Each row comes from the steps of one walk. Every step used is in the known rows, and no mark comes twice. Write the walk behind each row, first mark first.
Known rows:
retok -> rina -> muren: [-2.50  1.55 -2.77  2.50  2.32 -1.29 -0.62 -0.55 -1.25  2.53 -1.52 -3.09
  1.62  0.07  0.54 -2.72 -2.56  2.71]
muren -> natu -> kobu -> zenoki -> rina: [ 0.47  2.25  3.74  1.83 -3.17  2.80 -0.16 -3.11 -6.41 -3.94  0.18 -4.18
  2.06  1.55 -1.45 -0.46  2.32 -0.60]
muren -> natu: [-0.33  0.93  0.25 -0.38 -0.71  1.05  1.18 -1.43 -2.32 -1.01 -0.40 -0.15
 -0.22  0.31 -3.43  1.55  1.86  1.73]
retok -> rina -> muren -> zenoki -> zeza: [-5.32  1.40 -0.66  1.01  0.49 -3.54  1.17  1.61  4.59 -1.28 -1.79 -3.38
  2.64 -2.55  2.34 -3.99 -2.34  1.50]
kobu -> muren -> zenoki -> rina: [-0.37  2.06  3.21  0.12  2.60 -3.12 -1.36  0.62  3.60 -2.26 -0.94 -1.02
  0.81  1.11  3.89 -0.97 -4.00 -0.72]
zenoki -> rina -> natu -> kobu: [ 1.11  4.56  1.05  4.28 -0.09  2.47 -1.60  1.28 -7.62  0.52 -0.45 -1.80
 -2.21  1.58  3.47 -1.97  0.56  0.70]
rina -> natu -> zenoki: [ 1.02  2.08 -0.06 -1.52  4.28 -0.05 -0.17 -0.24 -4.85 -1.15  0.35  1.51
 -1.95 -0.09  2.38 -0.81  4.01  1.84]
retok -> rina -> natu -> kobu -> zenoki -> zeza: [-2.98  2.00  1.17  2.20 -6.34  0.50  0.05 -1.98 -3.18  2.03 -0.42 -5.11
  2.70 -1.46  5.45 -4.39  3.62  0.05]
zenoki -> rina -> muren: [-0.45  3.44  0.90  3.41  5.45  0.10 -1.59  1.36 -1.64 -2.31 -1.09 -2.00
 -0.64  1.88  1.09 -2.88 -3.89 -0.86]
muren -> zenoki -> zeza: [-3.01 -0.29  2.08 -1.54 -1.74 -2.29  1.75  2.06  5.92 -3.68 -0.26 -0.07
  1.18 -2.45  1.62 -1.16  0.39 -1.08]
natu -> kobu -> rina -> muren -> zenoki: [-1.13  2.66 -1.40  1.23  3.45 -0.72 -0.69 -2.00 -1.03 -0.74 -3.24 -2.87
  3.77 -1.44 -0.14  0.25 -1.89  3.17]
natu -> zenoki: [ 1.01 -0.49  0.65 -2.06  2.99  0.34 -0.11 -0.26 -2.43 -2.71  0.85  0.39
  0.42 -0.60 -0.58 -0.40  2.43  0.70]
retok -> rina -> muren -> zenoki: [-3.54  2.07 -2.80  0.80  2.06 -3.83  0.64 -0.28  1.06  0.24 -1.86 -2.07
  2.01 -1.35  0.73 -2.10 -2.91  3.58]
kobu -> zenoki -> zeza: [-2.32 -1.22  3.68 -1.24 -3.21 -0.60  0.66 -1.15  4.58 -3.22  0.35 -2.28
  2.62 -1.29  2.46 -2.84  1.67 -3.96]
rina -> muren -> natu -> kobu: [ 0.19  3.75 -0.28  2.87  0.06  3.79  1.12 -2.76 -6.98 -1.76 -2.68 -2.21
  0.99  1.20 -3.64 -0.52  1.03  4.98]
muren -> zenoki -> rina -> natu -> kobu: [-0.10  4.62  1.20  2.35 -0.08 -0.17 -0.46  1.70 -5.28 -1.96 -0.74 -1.05
 -1.63  0.18  3.99 -1.27  0.57  1.68]
retok -> rina -> natu: [-1.80  2.11 -2.65  1.50 -0.29 -1.58 -0.60  0.06 -3.35  4.95 -0.33 -1.40
 -1.01 -0.30  3.29 -1.56  0.84  2.36]
kobu -> muren -> natu: [ 0.24  1.35  1.64 -0.43  0.06  0.50  0.22 -2.97 -0.11  0.51 -1.67 -0.69
  0.88  1.88 -1.02  0.83  0.26  2.15]
retok -> rina -> natu -> kobu -> muren -> zenoki: [-1.37  3.82 -0.99  1.48 -2.47 -2.01 -0.38 -1.99 -2.88  4.58 -2.43 -2.35
  1.87 -0.39  5.87 -1.78 -0.06  5.72]
natu -> kobu: [ 1.24  0.90  0.23  1.74 -2.81  2.71  0.00 -0.79 -4.28  0.15 -0.45 -1.71
  1.05  0.01 -0.35 -0.38  1.19  1.87]
kobu -> zenoki: [-0.46 -0.69  1.68 -1.61 -1.59 -0.80  0.03 -3.15  1.02 -1.74  0.51 -1.03
  2.09 -0.23  1.18 -0.64  1.20 -2.10]
natu -> kobu -> zenoki: [ 0.53  0.28  1.98  0.05 -4.24  1.82  0.11 -3.84 -3.09 -1.47 -0.04 -2.44
  3.19 -0.36  1.00 -1.03  2.28 -0.22]

Write each row's walk:
[ 1.16  1.61  2.64 -0.43  4.19  1.10 -0.34  0.19 -5.95 -4.92  0.90 -1.23
 -0.94  1.06 -2.84  0.08  2.07  0.38]
muren -> natu -> zenoki -> rina
[ 0.08  3.84  1.07  2.56  2.89 -0.18 -1.65  2.35 -3.72  0.27  0.18 -0.42
 -3.28  1.86  3.77 -1.28 -0.48 -1.17]
zenoki -> rina -> natu
[-1.66  3.38  2.93  0.82 -2.43 -0.47  0.59 -0.05  1.36 -0.67 -2.68 -1.13
  0.97 -0.85  6.70 -2.79  1.19  2.45]
rina -> natu -> kobu -> muren -> zenoki -> zeza
[ 0.86  0.30  0.68 -2.54  2.33  1.36  1.16 -1.94 -4.81 -3.48  0.38  0.52
  0.18 -0.13 -3.87  1.18  4.10  2.39]
muren -> natu -> zenoki
[ 1.65  2.20  4.11 -0.69  4.99  0.79 -1.31 -1.52 -3.51 -3.54 -0.37 -1.90
  0.28  2.44 -0.37 -0.65  0.54  1.13]
kobu -> muren -> natu -> zenoki -> rina
[-0.87  2.63  2.50  2.08  3.97 -0.64 -1.57 -1.41 -0.37 -4.06 -0.60 -3.00
  1.36  1.74  2.40 -3.44 -2.78 -2.98]
kobu -> zenoki -> rina -> muren
[-2.46  1.99 -1.66 -0.47  6.15 -3.24 -0.76 -1.04  3.17 -1.09 -2.74 -1.07
  2.81 -1.42  0.56  0.75 -2.92  1.40]
kobu -> rina -> muren -> zenoki
[-0.33  1.95 -0.91 -1.07  8.59  0.23 -0.68 -3.22 -4.11 -2.33 -2.09 -2.01
  2.22 -0.15 -4.12  1.21  1.56  2.75]
kobu -> rina -> muren -> natu -> zenoki
[ 0.75  2.72  1.33  1.51  8.46  0.42 -1.64  0.96 -4.02 -5.14 -0.29 -1.64
 -0.42  1.28  0.65 -3.31 -1.49 -0.16]
natu -> zenoki -> rina -> muren
[-0.18  0.73  3.18  0.31  0.26 -0.87 -1.53 -1.17  0.00 -2.95  1.04 -2.36
  1.31  1.01  2.05 -1.81 -0.87 -4.25]
kobu -> zenoki -> rina
[-2.95  2.37  0.65  1.85  1.70 -0.56 -0.11 -0.24  2.24 -2.18 -3.16 -4.24
  4.30 -2.42  1.26 -1.50 -1.23  1.35]
natu -> kobu -> rina -> muren -> zenoki -> zeza
[-0.37  3.27  2.41  0.92  1.44 -0.96 -1.52 -0.70 -2.18 -1.60  0.63 -1.28
 -1.12  1.43  5.07 -2.36  0.66 -3.23]
kobu -> zenoki -> rina -> natu
[ 1.18  0.92  2.13 -0.17  4.85  0.38 -1.49  1.53 -3.54 -4.17  1.31 -1.14
 -0.52  0.73  0.38 -1.50  0.46 -1.41]
natu -> zenoki -> rina
[-2.53  2.48 -2.43  2.14  1.35 -0.33  0.65 -1.96 -3.50  1.52 -2.00 -3.13
  1.18  0.65 -2.83 -1.31 -0.82  4.07]
retok -> rina -> muren -> natu
[-1.33  1.04  3.86  0.24 -3.58 -0.06  0.71 -0.14  3.74 -2.23 -2.24 -2.19
  3.30 -1.31  3.79 -2.09 -0.37  1.70]
natu -> kobu -> muren -> zenoki -> zeza
[-0.66  4.52  2.62  0.51  3.77 -3.29 -1.57  1.04  0.99 -0.50 -1.43  0.24
 -1.58  1.38  6.59 -1.47 -2.30  0.34]
kobu -> muren -> zenoki -> rina -> natu
[-0.31  2.98  1.34  1.46 -1.42  2.83  1.30 -5.80 -5.71 -3.49 -2.17 -3.27
  3.12  1.04 -2.37 -1.07  2.30  2.68]
rina -> muren -> natu -> kobu -> zenoki
[-2.38  1.19 -0.24 -0.11  1.18 -1.09  0.02  1.36 -2.67  1.11  0.35 -2.02
 -0.10 -1.99  3.93 -3.92  3.81  1.16]
retok -> rina -> natu -> zenoki -> zeza
[-1.18  3.68  2.94  1.43  3.08  0.38 -0.38 -2.95 -2.64 -5.00 -1.08 -2.99
  1.13  2.20 -0.97 -1.98 -0.95 -1.35]
kobu -> zenoki -> rina -> muren -> natu
[-0.65  0.78  1.56 -1.85  0.90 -3.03  0.28 -1.25  4.61 -0.92 -1.42  0.54
  1.72 -0.12  2.93  0.08 -1.95  1.60]
kobu -> muren -> zenoki
[-1.44  2.59 -1.34  1.12  5.41 -0.02 -0.70 -2.79 -1.68  0.11 -2.89 -2.49
  1.96  0.67 -3.75  1.61 -0.88  2.08]
kobu -> rina -> muren -> natu
[ 1.22  3.80  1.09  2.32 -0.73  1.93 -1.25 -2.26 -4.50  3.30 -2.32 -0.88
  0.07  1.74  5.17 -1.48  0.76  3.64]
rina -> natu -> kobu -> muren
